In the rows, 128 means zero.
Known rows, with every step that occurs:
dilu/babad/pupi/rarat: [113 128 133 107 130  76 128 118 121  99 211  94 131 133 133 107  69 145
  87 181 111 119  73 151 137]
piro/rarat/pupi/babad/dilu: [115 106 138 140 143  90 130 153 153  89 153 156 118 135 155 149 165 128
 115 121  66 131 133 157  82]
piro/rarat: [120 116 140 131 163 119 120 128 118 143 125 178 157 115 149 122 165 138
 143 159 153 179 183 113 149]
rarat/pupi: [121 126 150 142 110 148 164 112 106 113 124 162 135  81 112 112 129 106
 113 141 117 133 126  99 144]
zibuf/rarat: [149 125 150 141 128 134 117 111 124 145 110 173 112  93 131 106 120 119
 140 142 135 145 168 129 146]
babad/pupi/rarat: [120 122 148 106 162  97 150 123 133  82 176 139 109 110 141  74 109 120
  96 173 105 133 112 143 126]
rarat/dilu/fira/kuvag: [139 112  85 105 159  89 114  62 148 168 135 114  80  95  91 114 114 142
 134 135 133 128 143  55 166]
zibuf/rarat/pupi: [141 127 157 153  78 162 153 124 112 126 108 174  99  84 123 103 109  99
 137 121 114 121 142 134 120]
paguda/rarat: [144 171 142 134 156 106 125 116 169 113 121 173 133 108 142 124 165 124
 137 135 136 150 176 118 149]
paguda/rarat/zibuf: [128 158  90 129 154 116 132 130 149  85  99 144 158 135 129 140 172  86
  88 126 140 142 177 115 162]
paguda/fira: [ 97 158 164 131 185  87 125 100 132 104  94 160 170  98 118 110 171 125
 115 163 140 142 170 101 156]
kuvag/fira/zibuf/rarat/pupi/babad/dilu/dere: [132 176 115 172 112 167 100 165 126 112 121  77  66 155 128 124 119 109
 130  69 145  89 110 178  51]
rarat/pupi/babad/dilu/fira/zibuf: [134 151  98 128  93 160 119 121 141 121 164  73 100 106  98 150 103 115
 111 125  85  97  73 138  75]
dere/piro/rarat/pupi: [111 102 151 120 138 157 179 164 101 121 106 193 188 114 146 122 162 128
 162 117 124 177 152 120 144]
babad/dilu/dere/piro/rarat/pupi: [115  99 142 120 150 134 154 203 132 132  98 186 175 160 113 131 125 176
 187  99 149 151 154 156 149]
babad/dilu/fira/zibuf/rarat: [135 149  82 116 112 167  89 139 140 187 118 120  98 105  94 124  79 126
 155 142 133 119 132 150 101]
dere/piro/rarat: [117 103 150 109 191 134 144 149 106 142 108 196 198 123 153 127 169 151
 162 138 148 197 182 113 170]
paguda/fira/kuvag: [139 194 132 146 217  59 104  73 147 108  94 155 138 103 122  80 167 110
  98 145 142 161 177  83 163]
babad/dilu/dere: [133 127 141 119 170 104 102 146 149 147 120 153 141 134  90 119  97 175
 141 144 157 131 149 129 169]
fira/zibuf/rarat/dilu/dere: [166 112 113 155  75 158 116 103 122 186  92 119 114 159 118 133  99 119
 123 115 197 112 134 100 157]
dere/piro: [125 118 163 100 179 144 161 125 105 135 112 177 193 100 128 124 145 135
 137 142 134 174 149  96 191]
dilu/dere/piro/rarat/pupi/babad: [169 108 175 145 123 147 144 146 121 103 121 131 153 160 139 137 145 172
 164  88 146 168 135 152 147]
dilu/babad/pupi: [127 142 148 109 133  95 125 118 116 121 172  91 153 136 111 116  88 165
 108 189 121 117  75 125 145]

Rows:
[123  92 136 103  96  75 127 122 135 139 152  98 103 159 120 132  97 155
 116 153 109  68  85 135 131]
zibuf/rarat/dilu/babad/pupi
[125 129  97 108 122 165 129 170 133 126 145 103 146 136 135 160 137 138
 157 102  92 139  98 162  79]
dere/piro/rarat/pupi/babad/dilu/fira/zibuf
[104 169 106 156 123 154 119 155 119 103 133  99  72 128 159 129 148  70
 105  84  96  90 108 167  29]
kuvag/fira/zibuf/rarat/pupi/babad/dilu
[ 99 113  80 103 124  82 134 129  98  77 191  63 155 161 116 132  78 107
  47 171 113 113  72 146 143]
dilu/babad/pupi/rarat/zibuf
[ 83 133  91 133 137 161 132 122  93 160 108 116 102 127 150 124 168  76
 119 116 169 106 152  85 102]
kuvag/fira/zibuf/rarat/dilu
[101 113  98  99 153 101 153 134 107  60 155 108 132 138 128  94 110  85
  45 162 112 122 114 141 137]
babad/pupi/rarat/zibuf
[ 75 135  80 129 107 139 107 120  82 175 143  69 125 153 141 159 136 101
 116 127 176  96 115  91 119]
kuvag/fira/zibuf/rarat/dilu/babad
[156 147 112 162  79 147 122 133 143 115 135 116  90 125 151 145 118  70
  84 101  72  97  93 164  59]
fira/zibuf/rarat/pupi/babad/dilu
[ 80 145  86 112 118 126 118 137  93 147 151  47 100 174 139 123 121 115
 111 137 152  62  72 119  84]
kuvag/fira/zibuf/rarat/dilu/babad/pupi
[135 102 163 134 140 136 164 146 117  87 130 156 162 131 172 144 178 131
 136 101  95 166 131 139 126]
dere/piro/rarat/pupi/babad
[161 100 117 127 100 174 141 126 115 185  72 129 153 165 127 136 111 126
 141  92 195 132 135 101 177]
fira/zibuf/rarat/dilu/dere/piro
[176 160 118 161  32 199 109  92 124 131 135  62  63  94 115 129  87 102
 128 106 106 110  87 152  74]
dilu/fira/zibuf/rarat/pupi/babad
[156 154  96 127 109 149  69 112 160 151 146  78  80 117 122 143  98 129
 137 124 101 111 110 166  76]
pupi/babad/dilu/fira/zibuf/rarat
[156 184 133 179  94 117  92 139 166  91  86  98 105 163 119 128 125 115
 110  84 124  83 115 186  77]
paguda/fira/zibuf/rarat/pupi/babad/dilu/dere
[149 102 154 114 195  95 103 175 164 123 128 147 166 179 147 157 157 203
 169 105 139 166 162 170 149]
pupi/babad/dilu/dere/piro/rarat
[111  85 121  97  98 130 116  96 144 175 116 132  71  97  97 130 101 154
 175 130 130 103 154 111 145]
zibuf/rarat/dilu/fira
[121  72 132 132 142 105 121 126 129 166 113 152 137 166 121 140 149 178
 155 131 191 140 173  93 175]
piro/rarat/dilu/dere
[166 113 165 134 112 135 132 167 161 105 100 142 106 147 119 139 104 162
 158  65  99 108 122 192 118]
zibuf/rarat/pupi/babad/dilu/dere/piro
[145 127 165 149 109 126 148  94 125  84 149 119 115  94 134 134 147 108
  90 128  88 123 101 117 122]
rarat/pupi/babad
[ 88  55 134  87 181 107 167 142 120 149 111 192 190 143 154 154 191 146
 154 124 136 162 173  84 176]
dere/piro/rarat/dilu
[153 161 107 149  34 223 129 116 104 164 107 106  86  80  92 106  71  95
 151 125 137 122 110 137  98]
dilu/fira/zibuf/rarat/pupi
[ 82  57 120  91 144  86 147 135 111 164 147 142 213 169 148 189 157 169
 151 140 140 151 135  88 189]
dere/piro/rarat/dilu/babad
[153 163 102 138  83 196  91 103 114 185 113 103 103  90 103 104  78 116
 152 147 159 140 132 131 118]
dilu/fira/zibuf/rarat
[160 171 155 162 103 113 142 106 182  60 138 138  94 112 157 140 171 103
 117  94  82 123 132 144 104]
paguda/rarat/pupi/babad
[ 97  95 129  94 127  69 142 111 128 129 171  87 140 156 112 140 108 159
  91 177 112  83  65  95 152]
rarat/dilu/babad/pupi
